What can hang from each mark
bomo: netal tadol vade
lozi: netal sumab
sumab: lozi
zuniz: vade
vade: bomo
lerufan: tadol
pura: bomo
netal: bomo lozi
tadol: bomo lerufan

Known rows, with every way that one mark hangs from another
lozi[netal[bomo[tadol[lerufan] vade]] sumab]: [ -4 -12   8  -1  -9   2   3  -6   8 -11   5   6  25 -28 -30   5   3  16
  52  27   9  -5]
netal[bomo[tadol[lerufan] vade] lozi]: [ -7  26  -4   0  -3  -7   2  -4 -18  -5  10  13  -1  15   6   3  14 -14
 -11 -27  17   1]
tadol[bomo lerufan]: [  6 -19  18  -8  -1  32   0 -16  -3 -10   3  14   0  24 -20 -14   5 -17
  39 -10   0  27]
zuniz[vade[bomo[netal tadol[lerufan]]]]: [  8 -20  12 -16  -1   0   3   9 -27  -3   2  -9  35  -2  -6 -29  -9  -2
 -25   4   3  13]
vade[bomo[tadol]]: [ 16 -23  17  -9  -7  31  -5  13 -35  -3   2   6   4 -11 -13 -19   0  -3
 -13  -6   0  13]
lozi[netal[bomo[tadol vade]] sumab]: [ -4 -14   9  -2 -12   1   2  -3   9 -11   6   5  22 -37 -25   8   2  18
  46  27   7  -9]
netal[bomo]: [  0  -4  13  -2 -16  17  -3   8  11  -9   8   4   0 -12   5  -1  13 -11
 -13 -14   0  11]
sumab[lozi[netal]]: [ -6  -8  13  -6 -21  24  -3   2  35  -6  10  -2   7 -23 -13   7  -6  14
 -32  -4  -6  11]
lozi[netal[bomo] sumab]: [ -8 -23  13   1 -18  14  -1  -1  27 -15  11   2  23 -36 -33  11   2  14
  49  19  -1   2]
lerufan[tadol[bomo[netal vade]]]: [  0 -27  15  -8  -1 -12   8  -1 -24  -5  -6  13  -4   6  20  -9  -5  -5
   6  13  -1  14]
vade[bomo[netal]]: [  3 -33  21  -3 -13  24  -1  17  -9  -4   4  -5   7 -14 -23 -16  -6  11
 -14   2  -8  19]
netal[lozi]: [ -7  -2  11  -5 -20  19  -4   5  -7  -3  13   7   0   1 -12   2   8 -13
 -15 -18   5  12]
sumab[lozi]: [  1  -7  16  -8 -22  30  -7   4  17  -3  12  -3   7 -19   0  -2   0  12
 -48 -14  -4  11]
pura[bomo[netal[lozi]]]: [ -7  -4  14  -7 -15  12   1   6  15  -7  -7 -10  28  -6 -13  20   1  -4
 -23  -2  -6  16]
lozi[netal[bomo[tadol[lerufan]]] sumab]: [ -8 -12   8  -1 -11  13   2  -7  17 -16   8   5  25 -29 -34   7   5  10
  57  20   5   3]
tadol[bomo[netal[lozi[sumab]] vade] lerufan]: [ -8 -14  11  -3   1   6   7 -19 -10  -6   6   9  10  23 -25  -8  -2   7
  43   3   6  15]
netal[bomo lozi[sumab]]: [-12  -1   5   2 -18  12  -5  -1   7 -13  24   4  12  -8  -9  13  13  -1
  11 -29   6   6]
pura[bomo[netal[lozi] tadol vade]]: [ -1  10   7  -9  -6  -7   5   3 -13   0 -13  -5  29  -9   0  15   0   1
 -29  11   5   0]
netal[bomo[tadol[lerufan] vade] lozi[sumab]]: [ -7  16  -3   1  -4  -5   0  -9 -21  -7  16  10  15   3  -5   4  14   2
  17 -17  19  -5]

Rows
[ -7  24  -4  -1  -8  -9   1   1 -18  -3  13  11  -4   2  15   6  12 -11
 -20 -26  15  -4] -> netal[bomo[tadol vade] lozi]
[ -8   7   6  -2 -14  19  -1  -3  37 -10  10   0   9 -14  -9   7  -2   9
 -23 -13  -2  11] -> sumab[lozi[netal[bomo[tadol[lerufan]]]]]
[  5   3  11 -11  -6  -4   5   5 -14   0 -18  -7  31 -16   1  10   0   4
 -28  22   4   0] -> pura[bomo[netal tadol vade]]
[ -8   5   7  -3 -17  17  -1   0  36  -9  11  -1   7 -23  -2  10  -4  11
 -31 -13  -3   8] -> sumab[lozi[netal[bomo[tadol]]]]
[-22  23   0  -3  -4   6   9  -7 -12  -5   2   2  14   5 -16  -9   6  -2
   4   7  12  15] -> bomo[netal[lozi] tadol[lerufan]]
[ -3 -15  10  -3  -3  21   1   3 -25  -6   6   0  17  -1 -31 -15  -3  11
   9  -4   3  17] -> vade[bomo[netal[lozi[sumab]] tadol[lerufan]]]
[ 11 -19  17  -9   1  17   2 -14 -19  -3   0  16  -2  24 -17 -15   3  -9
  32   0   5  16] -> tadol[bomo[vade] lerufan]
[ -2  -4  13  -7 -12  -4   2   6   1  -1 -10  -9  27  -6  -8  18  -1   3
 -31   8  -1   5] -> pura[bomo[netal[lozi] vade]]
[ -6   4   6  -3 -16  10   0   0  30  -6   9   0   5 -23   0   9  -5  14
 -36  -8  -1   2] -> sumab[lozi[netal[bomo[tadol vade]]]]
[ -7   0   4   2 -15  -3  -3   0  -7  -6  21   5  11  -9  -3  10  10   7
   5 -19  11  -5] -> netal[bomo[vade] lozi[sumab]]
[ -3 -17  11  -4  -7  19   0   8 -26  -5   8  -1  15 -14 -22 -11  -5  13
  -1  -3   1  11] -> vade[bomo[netal[lozi[sumab]] tadol]]
[-12  24  -3  -1 -11   6  -1   0  -5 -10  16  10  -1   2  11   9  14 -19
 -14 -36   9   7] -> netal[bomo[tadol] lozi]
[ 16 -20  16  -8  -2  32  -4   8 -35  -4   0   6   6   1 -22 -23   2  -5
  -2  -6   2  18] -> vade[bomo[tadol[lerufan]]]
[-21  -8  12  -1 -19  10   3   2   6  -6  12  -6  18 -18 -21   1   1  15
   4  10   2  11] -> bomo[netal[lozi[sumab]]]
[ -4 -27  13  -6  -2 -13   6  -5 -26  -7   0  12   2   7  14  -3  -5   1
  19   9   1  11] -> lerufan[tadol[bomo[netal[lozi[sumab]] vade]]]
[-14  15   0  -3   0 -15  10  -9 -35   2   1   3  22  -3 -15 -11   3  19
  12  28  21  -4] -> bomo[netal[lozi[sumab]] tadol[lerufan] vade]
[ 12   7   8 -11   0   1   3  -2 -46   6  -8  13   6   0  -4 -22  10  -4
  -5  23  20  -2] -> bomo[tadol[lerufan] vade]
[ -7 -19  13  -5  -8   2   6 -10 -10  -4   9   7   5  -3  -8   0  -7  12
  22   4   1   5] -> tadol[bomo[netal[lozi[sumab]] vade]]
[ 18 -23  13 -19  -1   7  -1   9 -34  -3   2  -4  30   1  -3 -30  -6 -11
 -24  -3   4  13] -> zuniz[vade[bomo[tadol[lerufan]]]]
[ -6  12   6  -6   1 -12  12  -3 -32   5  -9   3  13  -5  -8 -21   4  13
  -5  38  17   0] -> bomo[netal tadol[lerufan] vade]
